Known rows, with every step that occurs
P/N/C/Z: [-15,  12,   4, -22, -10, -28,  11,  -4, -19,  14, -27,  36, -20,   5, -23,
 -26,  -3,  57, -41,  -3,  24,  21,  -9,  49,  -8]
X/A/N/P: [  0, -25,  27,  56,  -8,  -7,   1,  -9,  21,  20,  -5,  26,  -8,  22, -71,
 -41, -12,  -6, -30,  16,  19,   4,  11,  31,  -6]
X/Z/C/P/N: [ 16,  12,  -1,   6,  19,  -6, -14, -57,  15, -13, -14,  26,  -7,  19, -15,
 -22,   8,  13, -57,  -9,  22,  20,   9,  12,  10]
C/P/X/N: [-11,   0,  -8, -17,  13, -12,  -1, -29,   8,   9, -22,  21,  -6,  13, -45,
   7,  12, -17, -15, -28,  11,   7,  11,  32,  -3]
P/N/C: [-14,   1,   2, -21,  -4, -20,  -1,   2, -10,  16,  -9,  40, -26,  14, -39,
 -22,  11,  24, -27,  12,  15,   9,  -8,  45, -29]
A/X: [-12, -16,  23, -24,   7, -17,   6,   4,  -6,  16,  -2,  36, -20,   9, -43,
   5,  28,  16, -12, -48,   9,  -4, -16,  42, -27]
Z/C/P/N/X: [ -3,  27, -28, -10,  15,  10,  -8, -17,  -1,   1, -24,  27,   0,  31, -18,
 -34,  24,  16, -37,  -4,  -5,   0, -16,  36, -16]
N/C/P/X/Z: [  8, -12,  24, -30,  -8, -15,  -3, -17,   7,   0, -32,  28,   5,  10, -32,
 -19,  -3,   9, -21, -25,  29,  17,  18,  28,   2]
N/C/P: [  8, -36,   5,   1,  -4, -16,  -7, -14, -12,   2, -22,  10,   9,  14, -28,
 -13,   0,   7, -23, -11,  22,  21,  -8,  54, -24]
Z/N/P/X/A: [-31,  -1,  26,  -2,   6,  10,  -1,  -2,  23,  11, -16,  40,  15,  13, -67,
 -30,  11,  -4, -15,  19,  18,   2,   9,  22, -19]
N/X: [ -2, -13, -15, -24,   3,  -9,   5,  26,  -9,  26,  -8,  32, -13,  20, -54,
 -26,  10,  25, -14, -29,  -7, -14, -28,  44, -42]
X/A/N/C: [ -1, -23,  31,  17,  -5, -27,  -8,  -2,  -4,  12, -12,  38, -16,   9, -39,
 -39,  -1,  13, -34,  17,  25,  17,   8,  52, -17]
A/N/C: [ -7, -22,   9,   2, -18, -25,  -1,   2, -11,  10, -19,  41, -15,   6, -48,
 -27,  23,  15, -32,   8,  21,  15,  -1,  51, -27]
N/X/Z/C/P: [ 36,  -9, -12, -10,  16,   6, -18, -29,   9,   1, -29,  19,  12,  25, -19,
 -39,   6,  22, -46, -28,   6,   7,  -7,  27, -10]
P/X/Z/C: [ -3,   5,  13, -35,   8, -10, -19,   3,  -3,  10, -16,  57,   7,   8, -41,
 -37,  22,  11, -41, -26,  12,  11,   4,   9,  -7]
N/P/X/A: [-18,  -8,  32,  10,  -2,  -3,  -2,  22,  11,  30,  -8,  36,   7,  22, -70,
 -40, -18, -14,  -9,  -4,  10,  -5,   8,  23, -10]
C/P/N: [-16,   4,  -6,  11,   9, -14,   9, -31,   4,  -4,  -5,  18, -23,  19, -36,
   2,   5,   2, -22, -13,  17,   5,   0,  32,  -5]
Z/C/P/X: [-20,   5,  -1, -15,   6,  -1, -17,   0, -13,  -2, -25,  38,  28,  15, -30,
 -23,  29, -17, -28, -23,   8,  15,  -3,  26,  -8]
X/N: [  4, -22, -13,  -6,  19, -22,  -7, -22,   0,  24,  -1,  24, -24,   9, -50,
  -3,   8,   6, -30, -17,   8,   5,  -9,  40, -27]
Z/N/C/P/X: [-30,  -1,   6, -37,  -1,   0,  -1, -17,  -1, -15, -38,  34,  20,   4, -30,
  -4,  40,   5, -17,   6,  27,  22,   6,  44, -24]
X/A/N/C/P: [  7, -23,  28,  33,  -5, -19,  -6, -29,   4,  -4, -23,  16,  -5,  15, -25,
 -28,  -8,  -1, -33,  12,  32,  23,  16,  53,  -3]
X/A: [ -4, -24,  24,  11,  18, -26, -11,   4,  -5,  17,  10,  28, -17,  12, -46,
 -27, -16,   7, -23, -18,  13,   4,  -9,  38, -23]
X/Z: [ 16, -28,  11,  -6,   7, -25,  -4, -15,   7,  11,   4,  28, -23,   8, -52,
 -14,  -6,  22, -32, -33,  20,   4,  -2,  22, -14]
Z/N/P/X: [-37,  -2,   2, -14,  -9,  13,   7,   4,  16,  10, -22,  44,  16,   9, -75,
 -15,  36,  -2, -13,   9,  13,   1,   0,  23, -28]
C/Z/N/P/X/A: [-29,   9,  27,  -3,   2,   1,  10,  -8,  14,  10, -34,  36,  17,   6, -48,
 -34,  -3,  28, -31,   4,  25,  14,   8,  27,   1]

Rows
[  3, -11,   8,  -9,  19, -12,  -3,  19,  -2,  27,  -1,  29, -16,  22, -45,
 -40, -15,  21, -17, -20,  -3, -14, -19,  48, -33] : N/X/A
[ 14,  20,  22, -17,  22,   0,  -6, -63,  20, -11, -19,  29, -15,  20,  -3,
  -3,  28,  20, -48, -33,  20,  12,  14,  14,  14] : A/X/Z/C/P/N
[-21,   5,  12, -45,  10, -10,   3, -18,  20,  -6, -14,  52, -10,  -4, -52,
  -6,  34,  22, -26, -18,  25,   4,  10,  14, -17] : P/X/Z/N
[  2, -14,   8, -27,  21, -18,   2, -28,   8,  24,  -7,  29, -30,  10, -38,
  16,  28,  12, -21, -42,   4,   0,  -5,  43, -23] : A/X/N
[-34,  11,  31,   1,  -1, -23,   5,  14,   3,  10,  -7,  57, -18,   7, -57,
 -28,   9,  -6, -17,  -8,  17,  -3,  16,  28,  -5] : P/X/A/N
[-13,   8, -20, -35,   7,  -4,  15,  -5,  -6,   3, -32,  29,  -2,   2, -34,
 -21,  26,  63, -37, -20,  11,   4, -25,  51, -32] : C/Z/N/X
[ 13, -34, -11,  21,   5,  -3,  -5, -23,  19,  35, -10,  10,  -7,  21, -69,
 -17,  -3,  -3, -29,   2,   6,   5,  -2,  33, -20] : X/N/P
[-10, -16,  -2,  12,  -5,   0,  12, -24,   8,   6, -29,  19,  14,   4, -51,
 -19,  12,  39, -41,   1,  26,  20,  -9,  36, -15] : C/Z/N/P
[ 21, -19,   6,  -7,  15, -14, -26, -18,  -2,   8,  -7,  39,   1,  10, -35,
 -36,  11,  21, -55, -21,  15,  17,  -8,  17, -15] : X/Z/C
[  5, -20,  -8,  15,  14,  -4, -23, -20, -13,  -4, -15,  19,  22,  18, -23,
 -22,  19,  -6, -42, -16,  14,  23, -12,  33, -17] : Z/C/P
[-12,  22,   4, -16,  21, -10,   6,   7,   7,  24,   0,  37, -35,  25, -42,
 -39, -11,  28, -18,  -3,  -2, -18, -11,  40, -24] : P/N/X/A
[ 17,  -8,  -2,  -8,  -5, -14,  13, -11,  19,  13, -15,  38, -30,  12, -57,
 -30,  11,  32, -34, -22,   9, -12,   4,  30, -15] : A/N/X/Z
[ 18, -21,  13, -25,  12, -11,  -4, -51,   7,  12, -32,   8,  -8,  15, -12,
  12,  21,   8, -23, -26,  17,  17,   6,  60, -13] : A/X/N/C/P
[-30,  -2,  10,  13, -30,  -1,  14,  16,  12,  23, -21,  47,   0,  14, -86,
 -27,  23, -16, -14,   2,  12,  -7,  14,  22,  -7] : A/N/P/X
[  2, -26,   6,  21, -17, -16,   2, -26,  -4,  -5, -29,  20,  -2,  11, -34,
 -14,  17,   2, -31,   4,  28,  21,   8,  52, -11] : A/N/C/P
[  2, -10,  27, -38,  19,  -7,   7, -44,  25,  -8, -11,  37, -22,  -3, -34,
  13,  42,  37, -30, -35,  26,   4,   1,  27, -21] : A/X/Z/N
[ 15, -18,  32, -28,  11, -20,   6, -22,  12,  13,  -4,  32, -30,   7, -41,
   2,  13,  29, -24, -55,  16,  -2,   0,  25, -11] : A/X/Z
[ 10, -16,  34, -51,   9,  -8,  -1, -39,  17,  -4, -27,  38, -13,  -3, -23,
  -1,  41,  46, -34, -17,  32,  17,   4,  39, -26] : A/X/Z/N/C
[ 19, -18,  32, -32,  10,  -1,   3, -68,  25, -21, -35,  18,  -2,   2,  -9,
  10,  34,  34, -33, -22,  38,  23,  14,  42, -10] : A/X/Z/N/C/P
[ 12, -24,  12, -29,   6, -13, -10, -34,  12,  -6, -19,  34,  -5,  -1, -36,
 -17,  24,  41, -42,   9,  34,  24,   1,  36, -31] : X/Z/N/C
[ 12, -25,  10,  -1,   6,   1,   5, -30,  24,  38, -17,  16, -13,  21, -57,
   2,  17,   2, -19, -22,   5,  -4,  -2,  38, -17] : A/X/N/P
[-10,   6,   1, -47,  -3, -27,   1,  -5, -14,  28, -43,  36,  -4,   0, -29,
 -20,   5,  38, -33, -18,  18,  21,   3,  50,  -7] : P/X/N/C/Z
[-25,  -4,   4, -13,  -1, -12,   4,   2,  -5,   1, -17,  31,   4,  13, -49,
  -2,  10, -14,  -8, -36,  13,   4,   2,  30,  -8] : C/P/X
[-14, -23,   1, -27,   3, -11,  -8,  -9,  -7,  -1, -18,  38,   1,   0, -38,
 -15,  38,  28, -30,  15,  24,  22, -15,  52, -48] : Z/N/C
[-20,  -5,  -5, -15,  10, -18,   9, -21, -10,  -7, -21,  30,  -6,  -7, -33,
  -6,  25,  49, -42, -17,  27,  21, -16,  43, -22] : C/Z/N
[ 17,  16, -10, -14,  11,  -4,  14, -38,  28,   0, -18,  17, -29,  26, -33,
 -17,  -9,  30, -29, -24,  10,  -9,   4,  25,   1] : C/P/N/X/Z
[  0,  -6,  15, -16,   3, -15,   3, -22,  13,  -4, -19,  27,  -5,  10, -43,
  -4,  -3,  -1, -20, -45,  23,   5,  17,  14,   8] : C/P/X/Z
[ 29, -11,  26, -11,  19,  -2, -15, -52,  11,  -8, -23,  22,   6,  16,  -7,
  -7,  24,  15, -45, -50,  19,  17,   5,  22,   5] : A/X/Z/C/P
